Each row comes from the steps of one path. Every step used is in the known rows, and no mark comes twice. Write the path behind each row, first mark first.
Known rows
gapi -> buzegag: | -27 |  22 |  25 | -33 |  10 |  -4 |  -7 |  36 | -57 |   0 |  11 |  15 | -33 |  -9 | -12 |  -5 |  26 |   5 |  -6 |   7 |
buzegag -> gapi -> goze: | -13 |   0 | -21 | -30 |  -3 |  26 |  26 | -22 | -48 |   9 |  11 |  17 | -22 |   9 | -26 | -19 |   3 |  46 |  15 | -11 |
zokep -> nupop -> vomi -> goze -> gapi: |  -2 |  26 | -10 |  -7 |   7 | -17 |  -4 | -32 | -11 |  22 |   6 | -36 |  10 |  21 | -12 |  25 | -24 |  17 | -28 | -52 |
gapi -> goze -> zokep: | -26 |  -4 | -16 | -14 |  16 |   7 |   7 |  -8 | -48 |  11 |  44 | -10 | -25 | -49 |  -3 | -18 |  18 |   9 |   2 |  -5 |
zokep -> nupop -> vomi: |   0 |  41 | -12 |   0 |  34 |   5 |   4 | -21 | -18 |  21 | -11 | -16 |   1 |  14 | -25 |  46 | -17 |  -7 | -28 | -23 |
vomi -> nupop -> zokep: | -31 |  39 |   6 | -11 | -11 |  13 |  12 | -37 | -48 | -14 |  13 | -19 |  14 | -14 | -11 |  41 |   8 |  -1 | -13 | -23 |
goze -> zokep -> nupop: |  -7 |  15 | -14 | -20 |  40 |   5 | -11 | -13 | -44 |  28 |  27 | -12 |   2 | -29 | -20 |  13 |  24 | -17 | -55 | -29 |
nupop -> vomi -> goze -> gapi: | -32 |  16 |   1 | -23 | -14 | -21 |   2 | -19 |  -8 |   6 |  19 | -21 |  -5 |  15 |   3 |   5 | -19 |  14 |   3 | -20 |
duboz -> goze -> zokep -> nupop -> vomi: |   3 |  45 |  -7 |  35 |  43 |   9 | -13 | -47 |  -8 |  42 |  14 | -36 | -10 | -16 |   8 |  20 |   9 |  -6 | -46 | -25 |
duboz -> goze -> vomi -> nupop -> zokep: | -18 |  51 |  -7 |   6 |  10 |  34 |  -7 | -38 | -16 | -21 |  14 | -39 | -26 |   4 |   1 |  47 |  51 |  26 | -22 |  -7 |
buzegag -> gapi: | -24 |  11 |  -8 | -52 |  -1 |  19 |  16 | -12 | -41 |  10 |   8 |  29 | -10 |  22 | -27 |  -7 |  15 |  17 | -13 |  -2 |
dizop -> goze -> gapi: | -45 |  41 | -18 | -63 |   4 | -12 | -10 |   1 | -65 | -12 |  20 | -19 | -26 | -11 | -43 | -27 |  13 | -33 | -19 |  -5 |
goze -> vomi -> nupop -> zokep: | -19 |  37 |  -9 | -13 |  10 |  25 |   2 | -18 | -20 | -27 |  12 | -19 | -10 |   9 | -19 |  62 |  51 |  21 | -26 | -10 |
nupop -> zokep: | -43 |  30 | -14 | -36 |   2 |  12 |  27 | -21 | -49 |  -9 |   7 |  -4 |  22 | -31 |  -3 |  25 |  20 | -35 | -28 |  -1 |
buzegag -> gapi -> goze -> dizop: | -23 |   1 | -28 | -53 | -18 |  33 |  22 |  -4 | -26 |   0 |   9 |  11 | -19 |   7 |  -4 | -15 |  18 |  36 |  12 |  -3 |
buzegag -> gapi -> goze -> zokep: | -11 |  -9 | -17 | -11 |   5 |  22 |  19 | -26 | -40 |  24 |  33 |  17 | -17 | -15 | -13 | -31 |  30 |  42 |  -6 | -14 |
duboz -> goze: | -40 |  30 |  -4 | -38 |   8 |  12 |  -7 | -16 | -45 |   5 |  19 | -18 | -31 | -17 |   4 |  -8 |   4 | -12 |  -3 |   9 |
zokep -> nupop -> vomi -> goze: | -14 |  13 |   1 |   6 |  11 | -21 |  13 | -28 | -18 |  23 |  -4 | -30 |  -2 |  18 |  -3 |  39 | -35 |  15 | -15 | -43 |
duboz -> goze -> dizop -> nupop -> zokep: | -31 |  64 | -15 | -29 |   7 |  34 |  -6 | -31 | -25 |   2 |  -4 | -33 |  10 | -37 |  28 |  31 |  39 | -53 | -59 |  39 |
goze -> zokep: | -37 |   4 |  -2 | -37 |  18 |  -1 |  -4 |   1 | -41 |  12 |  41 |   4 | -12 | -36 |  -6 |  -7 |  31 | -20 | -27 |   2 |
vomi -> nupop: | -26 |  25 |  13 | -31 |  -4 |   5 | -11 |  -8 | -48 |  -6 |  25 | -11 | -22 |   6 | -28 |  22 |  -9 |  16 |   8 | -16 |

Which path is each row?
| -29 |   6 |  27 | -38 | -19 | -27 | -15 |  25 | -49 |   2 |  27 |  -7 | -27 |  -1 |  -1 | -27 |  21 |  29 |  -6 | -20 | : vomi -> goze -> gapi -> buzegag
| -13 |  44 |  -8 |  23 |  42 | -17 |   1 | -27 | -32 |  27 |   4 | -28 | -15 | -14 | -29 |  16 |   8 | -28 | -49 | -29 | : dizop -> goze -> zokep -> nupop -> vomi
| -24 |  29 | -15 | -16 |  39 | -15 |  -7 | -14 | -66 |  19 |  20 | -26 | -18 | -31 | -36 |  -5 |  24 | -36 | -55 | -31 | : dizop -> goze -> zokep -> nupop
| -43 |  -1 |  -3 | -62 | -18 | -19 |  -5 |  -6 | -41 |   0 |  35 | -18 |  -9 |  -4 |  -6 | -16 |  -2 |   7 |  -5 | -23 | : vomi -> goze -> gapi
| -22 | -13 |  -1 | -14 |  17 | -22 |  -1 | -20 | -44 |  30 |  35 | -26 |  -1 | -24 |   1 |   7 |   7 |   4 | -40 | -47 | : vomi -> goze -> zokep -> nupop
| -18 |  10 |  20 |  19 |  18 | -23 |  -6 | -25 | -11 |  36 |  22 | -18 |  -9 | -11 |   9 |  23 |   1 |  -6 | -36 |  14 | : dizop -> nupop -> vomi -> goze -> zokep
| -49 |  29 | -10 | -62 |  -7 |  19 | -12 |   2 | -24 |  -3 |  16 | -23 | -29 | -18 |  25 |  -4 |  20 | -21 |  -6 |  17 | : duboz -> goze -> dizop
| -29 |  34 |  -4 | -27 |  16 |  -3 | -18 |   8 | -43 | -29 |  15 | -25 | -67 |  27 | -50 |  24 |  34 |  20 |  -2 |  -4 | : dizop -> goze -> vomi -> nupop
|  11 |  34 | -18 |  -4 |   5 |  38 |  11 | -23 |   5 |  22 | -18 |   5 | -13 |  26 |  -9 |  21 |   5 |  32 | -12 |  28 | : buzegag -> gapi -> goze -> dizop -> nupop -> vomi
| -20 |  22 |  32 |  -1 | -16 | -30 |  -7 |  10 | -15 |   8 |  12 | -11 | -23 |  17 |   8 |  -7 |   4 |  35 |   1 | -18 | : nupop -> vomi -> goze -> gapi -> buzegag
|   3 |  32 |  -8 |  17 |  42 |   2 |  -3 | -26 | -11 |  36 |  13 | -16 |   4 | -10 | -13 |  33 |   9 | -10 | -48 | -27 | : goze -> zokep -> nupop -> vomi
| -23 |  12 |  -6 | -17 |  -5 | -13 |   7 | -13 |   5 |  16 |  -6 | -36 |   2 |  18 |  18 |  44 | -19 |   6 | -15 | -34 | : zokep -> nupop -> vomi -> goze -> dizop
| -17 |  48 |  -3 | -29 |  16 |  14 | -14 |   3 |   2 |  10 | -10 |  -9 |  -8 |   5 |  -3 |  46 |   8 | -32 | -32 |  45 | : goze -> dizop -> nupop -> vomi
| -20 |  48 | -10 | -24 |  24 |  20 |   7 | -27 | -52 |   3 |  -4 |  -8 |  24 | -30 | -16 |  40 |  24 | -47 | -58 |  28 | : dizop -> nupop -> zokep
|  29 |  17 | -25 |  44 |  30 |  24 |  21 | -53 |  -9 |  47 |   5 |  -1 |   1 |   9 | -20 |  10 |   8 |  53 | -30 | -45 | : buzegag -> gapi -> goze -> zokep -> nupop -> vomi
|   9 |  22 | -25 |  12 |  -2 |  48 |  26 | -45 | -18 | -17 |   6 |  -5 | -16 |  30 | -27 |  36 |  49 |  83 |  -4 | -27 | : buzegag -> gapi -> goze -> vomi -> nupop -> zokep
|  14 |  22 | -23 |  41 |  43 |  11 |   7 | -37 | -16 |  34 |  14 | -28 |  -7 | -25 | -12 |  21 |  -4 |  19 | -21 | -36 | : gapi -> goze -> zokep -> nupop -> vomi
| -53 |   3 |   6 | -34 | -27 | -17 |  14 |   1 |   6 |  -2 |   7 | -20 | -13 |  11 |  33 |  23 | -13 |   4 |  13 |  -2 | : nupop -> vomi -> goze -> dizop
|  -4 |  39 | -17 |  -7 |  17 |  23 |  -2 |  -6 |  -2 |   9 |  -8 | -21 | -20 |  -8 |  -1 |  35 |  -5 |  -3 |  -3 |  37 | : gapi -> goze -> dizop -> nupop -> vomi
| -63 | -13 |   1 | -72 | -29 | -15 |   6 |  15 | -26 |  -7 |  22 | -18 | -16 |  -7 |  26 |   3 |   4 |  -5 |   7 |  -3 | : vomi -> goze -> dizop
|  -7 |  27 | -24 |  11 |  10 |  33 |  13 | -28 | -26 | -29 |  15 | -32 | -23 |  -4 | -17 |  49 |  39 |  50 |   4 | -19 | : gapi -> goze -> vomi -> nupop -> zokep
| -14 |  20 |  -2 | -33 |  16 |  16 | -22 |  10 | -19 | -20 |  23 | -12 | -47 |  28 | -35 |  42 |  35 |  38 |  -1 |  -2 | : goze -> vomi -> nupop
